What can hang from each mark:
X: Q W
V: S
Q: X
W: X Z
A: E V
P: E Z
S: V X
E: A P
Z: P Q W

Each row was made from one small tree. Brackets hold a mark, then the marks that hang from it, in alphabetical order. Every link used is in the known rows. Write each row's tree.
Known rows:
[Z [P [E A]] Q]: [ 15.3  -1.8  -6.9 -27.1  -7.7   4.3  53.5  -5.8   7.9  -3.5  -3.3  -6.9
  18.6 -13.5  16.5   3.3  -1.2 -20.9  18.0   6.0  -6.2  -6.2   1.4  14.2
 -19.2]
[E [A V] [P Z]]: [ -7.3 -11.2 -25.7 -46.8 -11.9  -6.9  34.3  -1.5  16.3 -32.5   6.5 -15.5
  16.6  27.1  10.6 -13.5  29.4 -28.5  47.8  -3.8  -7.6   7.7  20.2   3.9
   6.2]
[A [E [P [Z Q W]]] V]: [ -5.1 -14.1  -4.2 -17.0   7.1   2.7  45.6  -6.5  19.0 -31.2   4.2  -0.9
   4.9 -14.8  16.5 -16.4   3.0 -23.1  38.8   3.2 -48.0  -2.0  21.0   5.0
 -28.8]
[X W]: [ -7.6  -0.5  -0.8 -15.0  -3.4  -2.4 -16.1  -2.9  -2.1   2.0   3.6  -4.0
  10.2   1.4  22.8  -4.2  -0.3  -4.1  15.6   4.8   1.9  16.0   9.1  21.3
  16.6]
[A V]: [ -0.3  -2.7   2.2  -4.0   3.5  -3.9  10.0  -6.1  14.7 -11.2   2.4   6.9
 -23.3  -8.8   4.4 -10.4   3.3  -9.9   6.6   6.7 -25.7   1.6   8.3  -1.7
 -16.6]
[W X Z]: [ 20.7 -14.5 -14.8 -24.5   5.3   1.4  -8.0   0.3   6.4  -1.6  -9.7 -12.2
 -15.0  -2.9  -8.0  -2.9   0.6  -0.4  -7.4  -6.8   0.8 -15.3  -0.1  16.3
  11.2]
[P [E A] [Z [Q X]]]: [ -0.9  -5.8  -3.7 -18.9  -5.7  -1.4  78.1   4.2  -9.4  -7.2  -8.3 -11.2
  13.0   6.7  10.6   5.8  10.8 -16.3   0.2  11.2 -11.5  -6.0  15.0  15.9
 -23.9]
[S V [X Q]]: [ 17.9  -4.9  -6.2 -19.0 -13.0  -4.9  39.7  -7.6  -6.4   2.6   0.9  12.8
 -13.1 -32.0  -5.1  16.9   5.7   1.4   6.3  -1.0  -9.3  -2.3  30.6   6.1
   6.4]
[Q X]: [ -5.7   1.8  -8.1 -11.8  -1.7  -6.0  -4.1  -0.3  -8.1  11.7  -3.6  -2.9
  -7.6 -10.0  -2.8  -2.3   4.5   0.3  -3.0  -0.5 -13.1 -17.7   9.1   5.6
  -5.0]
[Q [X [W [Z P]]]]: [ -1.2  -3.4 -13.2 -37.6  -2.5  -7.0 -25.2  -5.2  -9.5  15.9  -4.4  -9.6
 -10.8  -7.8   5.2  -9.5   4.9  -9.0   7.5   2.1 -10.7  -9.3  15.8  28.2
  13.3]
[W X]: [ 12.5  -5.0  -9.9  -7.0   0.4   1.1  14.2   1.3   4.9  -5.9  -1.1  -6.9
  -2.6  -8.0  10.0   4.6  -3.1   3.9   2.9  -2.6  -4.5 -13.1  -2.2  11.4
  -2.9]
[X [W Z]]: [ -1.7  -7.1  -4.0 -27.4   0.0  -2.2 -31.5  -3.7  -1.4   4.6  -2.1  -7.8
   1.0   5.0  10.5  -9.3   2.1  -7.3   8.6   2.3   6.2  14.3  10.9  24.7
  26.2]
[X Q [W Z]]: [ -3.7  -4.4   2.1 -47.9  -9.6  -0.8 -27.5  -7.5  -4.9   8.5 -10.2 -12.2
  -0.5   4.1  11.3  -1.5  -0.2   0.6   4.8 -13.7  -2.5  44.5  24.5  25.5
  44.6]
[Z [P E] Q W]: [ 18.7  -4.9  -6.3 -32.1   8.1   7.2  40.3  -2.3   4.8 -13.0   3.1  -3.0
   4.2 -18.1  32.7   0.8 -10.3 -27.1  18.2  16.6   3.4  13.2   3.2  25.3
 -24.1]
[E A P]: [-12.9  -7.2 -25.7 -36.0 -17.0  -3.3  15.5   0.0  19.3 -16.9   6.8 -16.5
  46.9  23.4  10.0  -8.2  25.8 -17.1  49.3 -13.6  10.8  -0.1  10.2  -0.1
  18.8]
[W [Z Q]]: [ 13.8  -7.4  -6.2 -27.0   6.2   1.0 -10.3  -0.3   2.0  -1.2 -11.2  -6.1
  -5.9  -3.5 -13.8  -2.9  -1.6  -6.1 -15.3  -4.6   7.5   1.8   2.6  -1.0
   9.2]
[A E [V S]]: [ -1.0  -7.3   2.2   5.8   8.9  -5.6  20.3 -10.3   5.0 -24.3   9.3   5.5
  -6.9 -30.0  -0.8 -21.3   5.4 -11.2  24.8   4.7 -54.6 -14.4  18.0   2.1
 -38.7]
[Z [P E] [Q X] W]: [ 15.0  -3.8 -11.9 -40.0   6.7   2.9  37.7  -2.6  -1.1  -4.9   0.3  -5.3
  -1.6 -25.1  30.4  -0.8  -7.4 -26.7  15.8  16.4  -6.0   1.0   9.3  29.4
 -27.6]
[V [S [X Q [W [Z P]]]]]: [ 19.4  -5.3 -12.7 -32.0   0.1 -15.0 -12.3  -6.7 -31.2 -17.3   8.5  -6.3
 -11.1 -20.7  -1.7  -5.4  10.2   2.3  21.6   3.4  -0.1  13.9  22.9  25.5
  11.6]
[P [Z W]]: [  8.7  -5.6  -7.0 -22.1  11.1   0.0  11.3   6.0 -15.5 -17.6   2.3  -5.0
 -22.2  16.0   9.8  -0.8   1.8 -14.9  -2.6  12.6   7.7  22.4   9.1  14.4
  -2.1]
[E P]: [ -6.2  -6.0 -11.5 -15.4  -5.5  -1.3   8.2   0.4   5.6 -16.3   4.2  -9.7
  24.0   9.9   3.3  -1.2   7.3  -4.5  30.6  -6.5   3.4   0.8   2.5   2.3
  10.7]
[A [E [P [Z W]]] [V S]]: [ -1.3 -14.1  -9.3 -15.6  10.9  -6.7  31.2  -7.1   1.4 -43.9  13.1  -3.9
  -0.9 -15.3   6.3 -22.4  11.1 -21.8  45.5   6.1 -48.4  -2.8  24.0  10.8
 -32.2]
[A E]: [ -7.9  -5.5   5.7  13.8   1.0   7.4  19.6  -4.0   8.6   2.4  -0.9   1.7
  19.0 -16.3   3.3  -6.8  -3.8  -2.0  14.4  -4.5 -29.5 -17.1   6.0   0.8
 -16.3]
[Z P Q [W X]]: [ 32.7  -5.1 -22.9 -52.6  10.1   5.4  18.3  -1.8   6.8 -19.2   3.9  -8.5
  -7.2 -21.0  34.6   1.1 -11.9 -24.5  18.7   8.2   7.4  11.2   2.0  23.6
 -11.6]
[S X]: [  8.6  -6.1  -3.9   5.1  -1.2  -3.4  19.9  -0.5  -4.8  -0.2   2.9   7.6
  -4.9 -19.6   5.5   2.9   3.6   7.4  11.4   7.0   2.8 -11.8  10.1   4.7
  -2.3]
[V [S [X Q [W Z]]]]: [ 13.9  -5.0 -10.2 -25.5   0.9 -15.5 -12.2  -4.3 -31.0 -18.1   8.1  -5.1
  -7.2 -18.9  -2.5  -4.5  10.9   6.5  16.8   2.1   1.4  15.7  23.8  20.3
  11.8]

Which tree is each row?
[  2.1  -5.6  -5.3 -33.8   0.8  -1.6 -24.2  -3.2  -0.6   0.9  -4.1  -8.1
   5.5  -1.2  12.7  -6.4  -1.5  -8.5   5.4   1.7   7.3  17.4  11.1  20.3
  22.6] => [X [W [Z Q]]]
[  0.7   3.9  -8.1 -29.1  -1.2  -4.4   5.5  -0.9  -5.2   1.7  -4.6  -4.6
   9.4 -18.6  14.7   2.7  -4.5  -4.1  -1.1   1.4  -6.2   1.4  11.5   5.3
  -3.1] => [Z [Q [X W]]]
[ 26.4 -12.4 -15.9 -34.2   6.6   2.0   4.1   0.8   7.0  -6.9 -12.5 -12.8
  -8.2 -11.2  -4.0   1.6  -4.6  -2.4 -12.1  -7.2   2.7 -11.1   0.3   9.9
   6.2] => [W X [Z Q]]
[  2.0  -7.7 -20.0 -41.7   2.7  -2.9  22.3   5.1  -7.8 -27.9   2.6 -14.5
  10.8  11.1  12.0   0.8   6.4 -16.1  25.0   1.7   5.3  13.2  12.3  10.1
   4.2] => [E [P [Z [Q X] W]]]
[ 12.2  -3.0 -11.5  -8.9   3.7 -16.3  -6.8  -2.2 -29.5 -21.1  14.9  -1.0
  -1.9 -20.4   3.4  -5.7  10.9   4.1  22.1  11.5   3.9   2.1  16.2  17.9
  -1.9] => [V [S [X W]]]
[  8.3  -4.9  -5.7 -10.3   6.0 -15.5   4.5  -7.6  -6.4 -25.9  12.5   6.0
 -24.8 -22.8   7.0 -14.7  10.9  -6.8  22.3  14.8 -23.2   3.3  19.8  10.8
 -17.7] => [A [V [S [X W]]]]
[ 20.7 -11.0 -14.0 -28.7  -5.9  -6.9  20.0  -7.2  -4.5   0.8   3.7  10.0
  -8.6 -31.9   2.9   7.4   6.1  -9.9  12.1  11.5   1.5 -11.1  29.0  19.7
   9.9] => [S V [X [W [Z Q]]]]
[ 26.8 -15.5  -8.8 -41.9  -3.5   5.2  18.9  -6.8   3.5   4.1 -15.6 -17.3
 -17.8  -8.7  -2.1   3.1  -2.8  -3.5   1.3 -10.7 -13.5  -2.7   7.5  34.0
  13.4] => [W [X Q] [Z [P E]]]
[  4.2  -7.4   1.8 -15.0   9.4   1.3  66.1   6.9 -16.4 -13.1  -4.9  -6.2
  -5.4  -1.1  19.1   6.9  -2.2 -16.1  -6.4  21.4  -7.6   8.3  13.4  24.9
 -30.4] => [P E [Z [Q X] W]]
[ 17.2  -4.3 -15.5 -33.2  11.8   3.6  17.3   4.9   8.1 -21.5   2.6  -5.0
   5.5 -16.0  31.7   3.1  -9.5 -11.9   5.2   4.9  11.5  16.2   4.1   8.6
 -10.6] => [Z Q [W X]]
[ 20.5  -6.7 -15.9 -21.6   4.9 -15.7 -14.4  -4.8 -29.9 -19.1  12.4  -4.1
 -10.7 -19.9  -2.0  -9.0  11.2  -1.6  23.1  11.1   3.8  -0.4  16.1  24.9
   2.4] => [V [S [X [W [Z P]]]]]
[ 11.8   0.1  -8.0 -26.7   4.7  -3.4  26.7   4.1 -21.5  -9.8  -7.4  -7.4
 -16.8   1.2  -1.2   6.7  -1.3  -7.9 -15.2   6.9  -6.3   4.2  10.1   4.1
  -8.8] => [P [Z [Q X]]]
[ -2.2  -2.7 -16.7 -25.9  -6.5 -11.0   7.3  -4.7  11.4 -20.1   9.5  -4.3
   5.6   4.1   4.4 -17.5  25.0 -18.9  26.4  -0.4  -9.9   1.5  16.0  -1.8
  -7.6] => [E [A [V S]]]
[ -6.1  -5.7 -13.4 -37.4  -7.2  -6.4  -7.1  -5.3  -3.9  16.6  -4.6 -11.7
   1.4  -4.7   9.8 -10.3  11.0 -13.1  14.6   2.8 -11.3 -13.3  18.3  32.1
   8.9] => [Q [X [W [Z [P [E A]]]]]]
[ 23.6 -12.3 -16.1 -30.9  -7.2  -6.8  14.9  -9.9  -5.5   3.6   5.5   8.9
 -16.0 -29.3   2.3   4.4   8.0 -13.2  19.0  13.0  -0.6 -14.6  28.0  28.0
  12.5] => [S V [X [W [Z P]]]]
[-13.2  -9.2 -24.2 -38.7 -14.8  -6.2  22.2  -4.1  29.0 -25.4   8.7 -11.7
  30.7  17.3  13.5 -15.9  28.2 -24.0  54.0  -8.8  -6.9   1.0  16.2  -1.4
   7.2] => [E [A V] P]
[  6.8  -8.2   5.5  -9.2  10.3   4.1  68.2   7.0 -12.5 -18.9  -3.2  -4.7
  -1.6   3.7  20.5   7.9  -4.3 -16.2  -4.6  21.6  -1.6  16.9   8.8  22.2
 -27.7] => [P E [Z Q W]]
[ 11.6  -4.4 -18.6 -50.6   1.0   1.9  41.3  -2.7   6.1  -4.8   1.6  -8.4
  10.0 -18.5  33.9  -4.2   1.8 -33.0  25.4  12.9  -2.3   0.5  13.4  28.3
 -23.4] => [Z [P [E A]] [Q X] W]
[ -7.4  -7.5 -31.3 -60.0 -15.2  -6.6  28.1   1.8   3.5 -23.4   3.1 -23.0
  38.7  24.5  17.3  -5.1  24.8 -24.1  43.9  -7.0   7.9   8.6  20.8  10.1
  18.4] => [E A [P [Z [Q [X W]]]]]
[ 13.2 -12.9  -8.1 -27.3  -1.7   2.6   4.5  -5.6   5.8   6.8  -7.9  -9.9
  -6.8   4.4 -10.3  -9.0   7.9 -17.3   6.7   0.7  -0.1 -10.7   2.9  21.2
   6.6] => [W [Z [P [E A]]]]
[ 14.1  -7.3 -11.0 -15.2  -8.9  -7.6  25.2  -7.0  -5.4   1.5   9.3  12.7
  -5.9 -29.9   9.9   8.5   7.0  -6.8  19.1  13.7  -1.9 -12.0  27.6  20.3
   5.4] => [S V [X W]]
[ -9.6  -9.7  -7.2 -16.7  -1.6   3.2  32.4  -2.9   0.2 -11.9  -0.5 -10.3
  29.9  -9.6  11.8  -6.0   0.9 -10.5  33.2  -4.4 -30.5 -11.1  17.2  12.3
  -8.0] => [A [E [P [Z [Q [X W]]]]]]
[ 16.3   3.2 -15.6 -48.8  -3.3  -2.5   7.0  -7.6  -7.3   4.0  -3.2  -8.2
  -2.8 -23.2  17.6   0.2  -6.9 -16.7  12.7   4.7 -10.9  -3.5   9.1  20.0
  -4.2] => [Z P [Q [X W]]]
[  3.7  -6.6 -14.2 -30.3  -1.6  -1.7  28.7   3.5  -6.7 -26.9   0.2 -14.0
  14.7  14.0   3.5   4.2   5.0 -10.2  20.8  -1.8   3.2  10.1   6.5   3.3
   6.2] => [E [P [Z Q]]]
[ -3.1 -11.6 -29.8 -60.6  -6.1  -5.6  37.6   0.5  19.0 -41.3   8.0 -15.8
  20.3  22.0  22.8 -13.1  25.9 -35.5  49.4  -0.3  -0.5  19.9  22.9   4.7
   2.3] => [E [A V] [P [Z Q W]]]
[ 14.9  -6.3 -13.2 -15.5   5.4 -16.4 -14.4  -2.4 -28.9 -19.4  11.8  -3.2
  -6.5 -18.4  -3.0  -8.2  12.0   2.7  18.7  10.0   5.3   1.6  17.0  19.8
   2.9] => [V [S [X [W Z]]]]
[ -0.9  -6.8  -1.6 -56.9 -15.2   0.5  -8.4 -10.7  -0.3   9.7  -9.6 -16.0
   6.5   4.9  17.2  -3.6   4.9  -9.7  19.1 -10.9  -5.2  38.6  25.7  36.5
  39.5] => [X Q [W [Z [P [E A]]]]]
[ 18.7 -10.0  -7.9 -33.7   2.3   7.5  36.3  -4.1   5.1  -7.6   2.2  -9.1
  -8.0 -11.7  34.0   1.3  -5.8 -18.1  25.4   8.1  -6.3  13.2   7.7  42.9
  -9.6] => [Z [P E] [W [X Q]]]
[  0.6  -4.6 -18.0 -24.3  -6.7 -12.3  14.6  -5.0   9.8 -19.7  10.8  -1.8
   4.1  -2.9   6.3 -16.3  26.0 -16.6  30.9   2.4  -9.3  -2.5  19.3   0.1
  -8.5] => [E [A [V [S X]]]]
[ -3.8  -8.8   1.3  -3.5  -6.1   0.8  68.4   3.9  -6.3  -7.8  -3.8  -9.3
  10.1  20.0   7.7   2.8  14.0 -14.8   6.2  12.1  -6.4  -1.4  10.3  19.9
 -16.2] => [P [E A] Z]
[ 11.5  -9.3  -4.8 -35.2  -8.6  -3.4   1.4  -8.1  -9.1   6.4  -3.5  -2.0
  -9.4 -19.1  14.4   1.2   2.8   3.7  19.6  -1.3  -0.4  18.1  26.2  28.0
  28.7] => [S [X Q [W [Z P]]]]
[ 18.5  -9.4  -8.5 -35.6   3.0   1.0  11.7  -5.0  -2.0   8.0 -13.2  -9.4
 -11.3 -13.8 -10.3  -3.3  -1.6 -14.5  -6.1   2.0  -7.6 -14.9   5.1  18.8
  -4.3] => [W [Z [P E] [Q X]]]
[ 27.7  -8.3 -13.1 -36.5   8.5   7.7  50.8  -1.4   8.2 -16.8   2.1  -7.9
   2.6 -23.9  39.2   3.9 -12.3 -24.2  20.5  15.0  -0.2   4.4   1.5  33.3
 -25.9] => [Z [P E] Q [W X]]
[ 31.6 -15.9 -19.4 -43.8   0.3   4.4  29.9  -3.8  11.6  -4.1 -11.8 -17.0
  -2.2 -11.9   3.6  -0.5   0.0 -15.2   5.2  -2.6  -3.2 -19.8   0.9  26.2
  -1.7] => [W X [Z [P [E A]] Q]]
